Every row comes from one small tree of marks. Brackets hold a mark, then the marks that hang from it, in alphabetical order. Every link used is in the known rows. Which tree was each row made from?
Known rows:
[S C R W]: [-3.35  1.91 -4.31  8.35  3.28  0.88  0.65  1.25 -1.99 -0.90 -0.40 -0.69
  1.35 -2.47 -3.10  1.03 -1.25  0.66  0.69]
[W C X]: [ 1.81 -1.00 -1.61 -0.38 -0.77  0.80  1.34 -1.58  0.27 -1.48  2.18  1.71
 -0.18 -1.75 -1.06 -0.91 -0.73 -1.06  2.02]
[B [W [C S] [X R]]]: [ 5.12 -0.25  2.11 -1.64 -3.75 -0.58 -2.57 -3.31  1.42  0.29 -1.01  0.49
  1.98 -1.26  0.19 -2.22  2.58  1.34 -0.49]
[S X]: [-0.58 -1.37  2.71 -1.46  1.02  0.26 -0.25  3.00 -0.62 -0.09  2.19  0.20
 -2.18  0.31  0.70  1.43  0.98 -3.20  2.14]
[B [W C] X]: [ 7.27 -0.22  0.82  1.12 -0.33  0.29  0.21  2.61  0.49 -0.66 -1.67 -0.40
  1.67 -2.77 -0.37 -0.43 -0.27  3.56  0.43]
[B [X R]]: [ 0.71 -0.19  0.60 -0.80  0.83  3.49  0.06  2.81  0.44 -0.39 -1.37 -3.23
  0.13  4.47  1.18  0.80  2.22  1.87  1.54]
[R [W C X]]: [-0.34 -0.30 -1.78 -3.32  0.04  0.37  2.81 -1.97  0.98 -1.16  0.89  2.61
 -0.28 -1.29 -0.02 -0.41 -1.68 -0.20  1.35]
[C W]: [-2.42  0.15 -0.50  0.48  1.38 -1.06  0.29  2.31  0.50  1.02 -0.82 -0.33
 -1.60  1.80 -0.87  0.03 -2.02 -1.01  1.05]
[R W]: [-3.14  0.49 -1.56 -2.27  2.70  1.79  0.82  2.89  1.02 -0.38 -0.52  1.40
 -2.04  0.16  1.13  0.32  0.37 -0.04  1.62]
[X [R [W [C S]]]]: [-1.21  0.85  0.26 -2.71 -0.19  1.55 -1.09 -1.20  1.66  0.35 -1.70 -0.87
  1.50  1.16  1.48 -2.45  0.73  1.38 -1.93]
[C [S R] [W X]]: [-3.77  0.45 -2.38  0.09 -1.27 -4.27 -2.01 -1.77 -0.29  2.75 -0.83  0.75
 -3.24  3.01  0.18  0.41  1.46  0.73 -3.30]
[R [W [C S]]]: [-1.19  0.63 -0.95 -2.40 -0.32  0.11 -1.04  0.12  1.57  0.36 -0.89  1.54
 -0.36 -1.29  0.88 -2.14 -0.20  2.62 -1.43]
[X [R [W C]]]: [-0.82  0.50 -0.11 -1.49  1.96  3.24  1.83 -0.52  1.06 -1.09 -1.14 -1.33
  2.43  0.11  0.78 -1.47 -1.98 -1.47  0.00]
[W [C S] X]: [ 1.31 -0.73 -1.03 -1.26 -2.86 -0.87 -1.50 -2.25  0.90  0.02  1.57  2.21
 -1.17 -1.12 -0.28 -2.09  1.75  1.55  0.18]
[S R [W C] X]: [ 0.24 -0.65 -0.82  3.85  2.47 -2.16  1.44  0.37 -1.76 -0.52  1.38 -1.08
  0.82 -2.47 -3.13  1.65 -1.79 -4.10 -1.85]
[C S [W X]]: [-2.71 -0.20 -0.13 -2.17 -3.12 -3.90 -1.79 -1.26  1.19  2.21 -0.28  1.69
 -3.57  3.20 -0.38  0.05  0.98  1.70  0.20]
[W [C S] [X R]]: [ 1.14 -0.55  0.54 -1.74 -2.91  0.67 -1.78 -3.73  1.14 -0.06  0.74 -0.38
  0.97  1.21  0.12 -2.29  1.76  0.46 -0.51]
[S C R X]: [-2.76  0.38 -0.18  3.84  1.95  1.39  0.33  1.86 -3.08 -0.39  1.84 -1.15
  0.08 -0.48  0.66  2.06 -2.15 -1.67 -0.76]
[C [S X]]: [-1.26 -1.14  3.30 -2.47 -1.17 -1.05 -2.70  2.59  0.10  1.24  1.68  0.63
 -3.15  0.95  1.29  0.28  2.86 -0.66  0.32]
[R [W X]]: [-2.79 -0.26 -1.50 -4.13  0.81  0.43  1.66 -0.03  1.13 -0.52  0.62  3.16
 -2.92  0.75  1.04  1.23  0.90 -0.26  2.90]
[B W [X R]]: [ 4.60  0.14  2.58 -0.12 -0.06  2.06 -0.81  3.37  0.54  0.11 -2.81 -2.32
  1.16  1.73  1.26  0.53  3.08  2.87  1.37]

Write each row's tree:
[ 3.94 -0.31  2.19  0.99 -0.46 -2.94 -3.08  0.48 -1.14  1.40 -0.15  0.10
  0.50 -3.50  0.87 -0.33  0.88 -0.57 -4.81] | [B [W [C [S R X]]]]
[-2.27 -0.36  0.77 -1.35 -0.82 -0.88  0.99 -1.68  0.70  0.67 -0.48 -1.19
 -0.66  4.72 -0.47  0.87 -0.86 -2.27  1.75] | [C [W [X R]]]
[-1.48 -0.92  2.68 -0.38 -1.02 -3.42 -2.30  1.94  0.33  1.27  1.02  0.88
 -2.61  0.13 -2.01  1.00  3.54 -0.59  1.07] | [C [S W X]]
[ 5.55 -0.47  1.51 -0.33 -1.49  1.20  0.31 -2.61  0.57 -1.29 -0.30 -0.13
  3.03 -2.04 -0.56 -1.03  0.48 -1.23  1.17] | [B [W C [X R]]]
[ 1.22 -0.61 -0.50  1.51 -0.72  0.12  1.94 -3.39  0.63 -1.68  0.82 -0.68
  2.51 -0.65 -3.83 -0.31 -0.23 -2.45  2.67] | [S [W C [X R]]]
[ 4.04  0.33 -1.59  0.86 -1.92 -2.57 -2.62 -2.65 -0.30  0.81 -0.56  1.97
  0.17 -4.06  0.13 -1.53  2.10  1.82 -3.13] | [B [W [C [S R]] X]]
[ 5.68 -0.61  0.25  0.02 -1.50 -0.57  0.50 -1.45  0.61 -1.10  0.65  2.41
  0.71 -4.40 -1.01 -0.84 -0.47 -0.14  1.92] | [B [W C X]]
[-1.61 -0.09  3.61  1.75  0.27  3.06  0.68  1.38 -1.66 -0.96  1.51 -2.84
  1.93  1.83  0.64  0.91 -2.02 -1.99  1.62] | [S C [X R]]
[ 1.76 -0.81 -0.05 -0.56 -0.78  2.41  1.15 -2.81  0.35 -1.49  1.22 -1.06
  1.93  0.47 -0.56 -1.08 -0.36 -2.30  1.57] | [W C [X R]]
[ 7.15 -0.06  2.19  0.87 -0.61  1.82  0.13  1.47  0.50 -0.68 -2.58 -2.89
  3.58 -0.52  0.26 -0.78  0.00  2.63 -0.24] | [B [W C] [X R]]
[ 6.76  0.01  1.24  0.00 -2.44 -1.29 -2.64  1.60  1.18  0.91 -2.41  0.29
  0.92 -2.05  0.35 -2.06  1.76  6.38 -1.57] | [B [W [C S]] X]
[ 0.07  0.04 -3.48  0.46 -0.88 -1.09 -1.67 -2.77 -0.33  0.33  1.02  1.15
 -0.84 -1.23  0.12 -1.39  2.09  0.92 -2.95] | [W [C [S R]] X]
[-4.07  1.05 -2.31  1.70  0.85 -3.04 -2.56  0.95 -0.25  2.96 -2.00 -0.82
 -2.44  2.53  0.42 -0.09  0.54  0.92 -3.96] | [C [S R] W]
[-4.30  0.78  0.54  4.65  1.12 -1.72  1.35  1.17 -3.11  1.25  0.19 -2.11
  0.15  1.57 -0.44  2.38 -5.75 -2.23 -2.72] | [S [C W] R X]
[-5.10  2.27 -3.86  3.39  3.89  2.61  1.22  1.32 -1.53 -0.59 -0.96  0.05
  0.52 -1.19  1.38  0.58 -2.63  1.53 -1.07] | [S C [R W]]
[-1.55 -0.29 -0.45 -0.88  2.85 -0.09  2.30  0.61 -1.24 -0.13  0.73 -0.16
  0.02 -1.18  1.21  1.18 -2.75 -3.45 -3.59] | [S [R [W C]] X]
[ 1.48 -0.79 -2.02  1.99 -0.60 -1.46  1.89 -2.02  0.58 -1.70  1.70  1.67
  0.29 -2.94 -4.42 -0.03 -0.53 -1.33  3.02] | [S [W C X]]
[-3.83  0.57 -3.72 -1.53  2.61  0.12  1.68 -0.55 -0.30 -0.01  0.09  1.86
 -2.49  0.55  1.43  1.95  1.19 -1.26 -0.39] | [S [R [W X]]]
[ 1.09 -1.39  2.73 -1.62 -1.79 -1.24 -1.88  0.47  0.06  0.61  1.91  0.28
 -0.72 -0.79  0.19 -1.10  0.42 -0.52 -1.08] | [W [C [S X]]]
[ 3.30 -0.29  2.08 -1.09 -0.86  1.18 -0.74 -0.59  0.66 -0.42 -0.66  0.34
  0.45 -0.20  0.47  0.26  3.09 -1.18  2.81] | [B [W [X R]]]
[-1.21  0.37  0.60 -2.93  1.35  2.85  1.71  2.71  1.02 -0.02 -2.55 -2.04
 -0.04  5.11  2.12  1.29  1.74  2.42  0.78] | [B [X [R W]]]
[-4.79  1.10 -0.40  1.40  2.78  1.05  1.92  1.23 -2.45 -0.07  0.68 -0.12
  0.03 -0.13  1.69  2.57 -3.30 -1.14 -1.76] | [S C [R W] X]
[-3.93  0.54  3.63 -1.20  1.15  2.75  1.73  0.81 -1.00 -0.76  0.29 -1.77
  1.65  2.48  1.70  1.61 -2.71 -1.34  0.99] | [S C [X [R W]]]
[-2.98  0.69 -0.85  2.34 -1.48 -1.30  1.70 -1.27 -0.72  0.05  0.51  0.86
 -0.32  1.33 -1.67  0.62 -4.67  1.28  2.05] | [S [C [W X]]]
